What can hang from each mark
q352: q103 q747 q755 q783
q712: q129 q142
q129: q305
q103: q352 q712
q486: q129
q25: q755
q755: q352

Every row comes from one small tree of marks. The marks that hang from a mark follow it in brackets, in the order of their numbers. Every link used is in the known rows. Which tree was each row made from?
Known rows
q352{q103 q783}: [ -0.1 -14.0  -6.3  28.6   4.1  -2.8  17.5  19.0  -9.9  -4.1  -0.2  -6.1
  -2.9  10.1   1.9 -20.3  30.7   5.4   1.2   9.5]
q352{q103{q712} q747 q755 q783}: [ 10.2  25.7  17.4  25.1  -7.7  15.4  -0.4  -3.4  18.4   9.5  31.6  13.2
 -10.4  15.3 -13.9   0.5 -12.8   1.5  17.0  14.1]
q103{q352{q747 q755} q712{q142}}: [  7.6  17.8   6.7 -30.3  21.0   2.4  -8.1  -5.8   5.3  -0.2   2.8  15.0
  14.2  -1.8  -6.0  12.7 -30.0  -5.1  -5.1  -4.4]
q755{q352{q747}}: [ 11.4  12.4 -25.6  -5.8 -11.4   3.4  -6.5  -1.1 -18.4  -7.1 -22.6   5.0
   7.0 -13.8  10.1  14.5 -37.9   5.5 -17.2 -10.4]
q103{q352 q712}: [-11.5 -21.3   8.4 -17.3  15.9 -12.3  -5.6   3.1  -3.6  -8.3 -37.8  -8.7
  12.5  -7.9   0.3   1.4  24.8  -6.4  -9.1 -22.5]
q103{q352}: [-11.6 -21.0 -14.9  -8.5  10.3 -10.5   4.7  21.2 -27.2  -4.3 -35.6  -2.7
  18.1 -10.9   7.8   3.5   7.1   3.9 -13.6 -19.8]
q25{q755{q352}}: [ -7.6 -23.2 -20.0   6.4 -24.5  -7.2  -7.3   0.0 -22.4 -16.1   3.8  -9.6
  -7.3 -18.9  -1.6   5.1  36.5   4.2 -17.0   4.8]
q755{q352{q103 q747}}: [  7.1  -1.9 -20.7   2.2  -5.2  -3.5 -12.4   1.1  -9.8  10.9 -13.0  -3.1
   1.6  14.8   4.5  14.0 -23.5   4.2  -6.6  -5.4]
q712{q129{q305} q142}: [-18.6  27.3  -9.3 -40.3  24.6 -29.5  13.8 -23.7   1.0  -9.4  -4.2 -16.7
  -1.4 -21.8  25.5 -13.1 -43.3  -7.0  -4.6  -2.9]
q352{q747}: [  1.7  59.9 -17.8  -1.9   4.0  -4.4   2.4  11.1 -12.1 -17.6 -11.1  16.0
   4.3 -13.8   8.4  10.1 -36.3   8.4 -10.0  -7.7]
q755{q352{q103{q712{q142}} q783}}: [  5.2 -60.4   5.8   4.5  13.4  -7.0  -7.1 -20.0  16.9   4.3  -1.1 -27.5
  -6.4  21.7  -1.7 -12.7  43.3  -6.0  -9.9   8.8]
q352{q103 q755 q783}: [  0.6  -5.4  -0.5  25.9 -12.5  12.5  19.1  16.9  -7.6   4.9  29.6   2.4
  -9.7   7.2  -3.4 -10.4   4.0  10.5   8.2  20.1]
q352{q747 q755}: [  4.2  68.5  -8.5  -2.4 -10.5  12.4   4.4  13.1 -14.1  -6.3  14.9  25.7
   1.0 -18.0  -0.3  14.0 -59.0  12.8  -1.1   2.5]
q103{q352{q755 q783} q712}: [  4.5 -49.4  12.5   8.8 -10.3  16.0  11.1   5.8  -4.1  -0.1  -0.6   2.1
   8.9  -8.9 -13.9  -4.8  11.3  -0.4   6.4  -0.7]
q103{q712{q129}}: [-11.0  23.4  14.0 -24.0  -1.4 -20.3  -4.2 -14.9  19.9  -1.9 -14.5 -12.4
  -3.9 -15.8  17.4  -2.5  13.1  -2.5  13.5 -13.4]
q486{q129}: [-19.2  14.7  -6.7 -20.7   9.6 -13.7  13.1   9.5  -1.4 -16.2 -22.9  28.3
   0.6 -26.3  31.0 -21.7   2.5   6.5 -22.3  -8.5]
q755{q352}: [ -5.3 -20.0 -19.6  -6.2 -10.1  -3.9  -2.4   0.4 -23.0  -9.0 -25.4  -9.5
   3.3 -15.6  11.0   6.7  -5.7   7.9 -19.7 -12.0]
q25{q755{q352{q103{q712} q783}}}: [ -2.4 -65.6   8.0  30.0 -24.1   1.5  -9.3 -14.7   7.8   1.9  18.2 -21.0
 -17.6  14.1 -16.4 -10.8  82.3  -9.0   1.2  20.7]
q103{q352{q755} q712{q129}}: [ -3.1 -21.6  11.9 -30.9 -10.5  -3.5  -5.0 -10.2  10.7  21.9  -9.4  -3.9
   9.0 -13.4   2.7   9.1  -1.0  -3.7  22.8 -11.8]
q712{q142}: [-16.6  28.7 -10.4 -18.5  26.7 -10.9   8.5   6.9 -12.5 -18.6  -6.5  -2.9
  -0.6 -14.1  12.8  -5.8   2.0   4.5 -27.9  -2.7]
q129{q305}: [-26.8  26.7  -7.4 -16.7  10.0 -17.6  14.5  -1.2 -23.6 -23.3 -18.4  -4.7
   2.1 -27.6   9.4  -7.1 -41.5  -2.6 -15.8 -11.6]

Which tree is each row?
[ -4.8  56.9  18.6  -7.3  -1.1   5.7 -15.3  -2.8  19.8   7.7  23.1  12.9
  -7.6  13.8  -8.3  17.0 -24.9  -4.3  11.7   4.8]  q352{q103{q712} q747 q755}
[-10.1 -16.9  14.4 -34.0  21.9  -3.2  -4.9  -6.2   5.7   0.1  -2.1   0.1
   8.0  -7.3  -2.1   4.0   0.6  -6.4 -10.5  -8.7]  q103{q352{q755} q712{q142}}
[-17.9 -34.1   9.9   2.9 -13.3  -9.0 -27.4 -16.2   9.6   3.7   9.3 -21.4
 -15.3  12.6 -12.1   3.3  67.5 -13.4  -4.3   6.7]  q25{q755{q352{q103{q712}}}}
[ 19.9 -13.7   5.0   9.9  -9.5  19.9   4.6   3.8  -1.9  -1.9   3.8  19.8
  11.4  -4.4 -12.3   3.7 -20.5   0.2  13.2   1.7]  q103{q352{q747 q755 q783} q712}
[ 25.8 -14.1 -18.0  19.3 -11.8  21.2  17.5  19.0 -25.8   0.5   5.0  21.7
  15.8 -10.9  -5.5   3.5 -33.4   9.5   6.0   6.8]  q103{q352{q747 q755 q783}}
[  2.0   1.1   4.2  -7.7  -3.7  -5.2 -27.6 -19.2  17.8  10.9 -13.7  -6.7
  -1.1  17.5   2.5  13.3  -4.3  -7.8  -2.5  -8.6]  q755{q352{q103{q712} q747}}
[ -9.9  51.7  13.6  -3.8  13.2  -7.9 -14.2  -0.6  23.1   1.4  -7.0   3.4
  -3.2  18.9  -0.3   6.4   1.7  -6.8   2.4  -5.7]  q352{q103{q712} q747}
[ 20.9 -29.2   0.4  19.1  -9.2   7.0  -8.8 -13.2  14.1  10.5  -4.3 -10.0
  -0.8  20.9  -4.3  -0.7  10.8  -3.8   5.1   1.5]  q755{q352{q103{q712} q747 q783}}
[10.0 21.5 11.9 22.1  7.1  3.7 -0.7  2.0 17.2 -3.9  1.8  2.8 -6.2 18.9
 -6.3 -8.7 13.5 -2.1 10.1  4.9]  q352{q103{q712} q747 q783}
[ -8.7 -10.1  15.8  20.0   7.4  -3.0   3.7   0.4  16.5  -3.1   0.3 -14.1
  -8.4  13.9  -2.8 -17.4  47.0  -5.3   4.5   3.8]  q352{q103{q712} q783}
[ 10.6  -2.0   1.7 -18.0 -13.0 -11.9 -25.4 -27.6  33.3  28.1 -14.1 -15.4
  -5.1  19.8  12.3  12.8  -6.6  -8.7  20.1 -10.3]  q755{q352{q103{q712{q129}} q747}}
[ 24.3 -16.8 -27.3  22.5   4.8   8.2  18.5  23.0 -25.3  -8.5 -24.3  14.2
  16.9  -4.3   2.6  -1.7 -10.5   5.0  -1.5  -5.2]  q103{q352{q747 q783}}
[-22.6  16.6  21.2 -43.6  33.9 -34.0  -5.9 -34.5  37.7  12.4   0.2 -27.6
  -9.5   6.8  15.4 -15.6  -9.9 -20.4  10.1  -7.1]  q352{q103{q712{q129{q305} q142}}}
[  6.6 -42.4  10.7  -4.2  15.3   9.3   9.2  -3.1   0.7  -2.2   5.4  -1.0
   8.4  -2.9  -6.8  -8.2  16.0  -1.4  -5.2   6.4]  q103{q352{q755 q783} q712{q142}}
[ -5.5  -9.6  26.1  18.0  -5.9  10.8   3.9   1.6  15.4   5.3  28.4  -3.1
 -12.4   9.8 -15.0  -9.0  19.7  -2.4  13.8  14.5]  q352{q103{q712} q755 q783}
[ 20.1  35.8 -12.2  22.9 -18.3  22.0  21.4  15.8 -17.9 -11.1  24.8  26.7
   2.9 -18.6  -4.5   0.4 -46.7  16.4   4.1  16.2]  q352{q747 q755 q783}
[ 15.3  25.3  -6.5  27.4 -11.6  19.7  14.7  13.5  -8.4   6.0  31.1  17.3
  -3.9  11.7  -7.4  -1.3 -28.0   8.8  12.8  21.1]  q352{q103 q747 q755 q783}
[ -3.5  55.9  20.1 -17.9  22.3   0.3 -13.4  -9.5  28.4   9.1  29.8  11.8
  -8.8  18.9  -6.3   4.8 -22.8  -5.0   0.5   9.6]  q352{q103{q712{q142}} q747 q755}
[-23.8  26.0  27.7  -9.5  -0.3   1.0 -12.5  -2.7  13.5   5.0  17.1  -4.5
 -12.1   7.7  -8.1   5.3   8.2  -3.7   5.7   0.9]  q352{q103{q712} q755}
[ 10.4 -47.4 -13.3  14.7  -9.6  12.6  23.1  22.5 -29.4  -3.8  -1.1   7.7
  13.8 -11.9  -7.8  -1.8  -4.0  10.6   3.0   3.4]  q103{q352{q755 q783}}
[ -0.2  48.6  11.6 -16.7   5.0 -15.2 -16.4 -10.9  33.5  18.8  -2.2  -1.4
  -7.0  15.7   9.7   3.8  -1.2  -8.8  24.0  -5.7]  q352{q103{q712{q129}} q747}
[  4.8 -61.6 -16.2  38.5 -25.2   6.0   3.8   3.1 -14.7   0.2  23.2 -16.6
 -14.6   9.8 -12.1  -9.7  66.8   2.2   0.2  21.5]  q25{q755{q352{q103 q783}}}
[  7.2 -62.6 -16.7  26.4 -11.2   4.4   4.9   5.5 -13.8   0.8  -7.8 -19.9
  -2.9  12.3   2.7  -7.7  22.5   7.7  -4.4   5.7]  q755{q352{q103 q783}}
[  7.4  13.9 -17.6  -8.4  -2.1  12.0   1.2  18.8 -26.2   4.6  -5.3  23.5
  15.9 -12.0  -1.6  18.2 -49.7   8.1   0.0  -6.2]  q103{q352{q747 q755}}
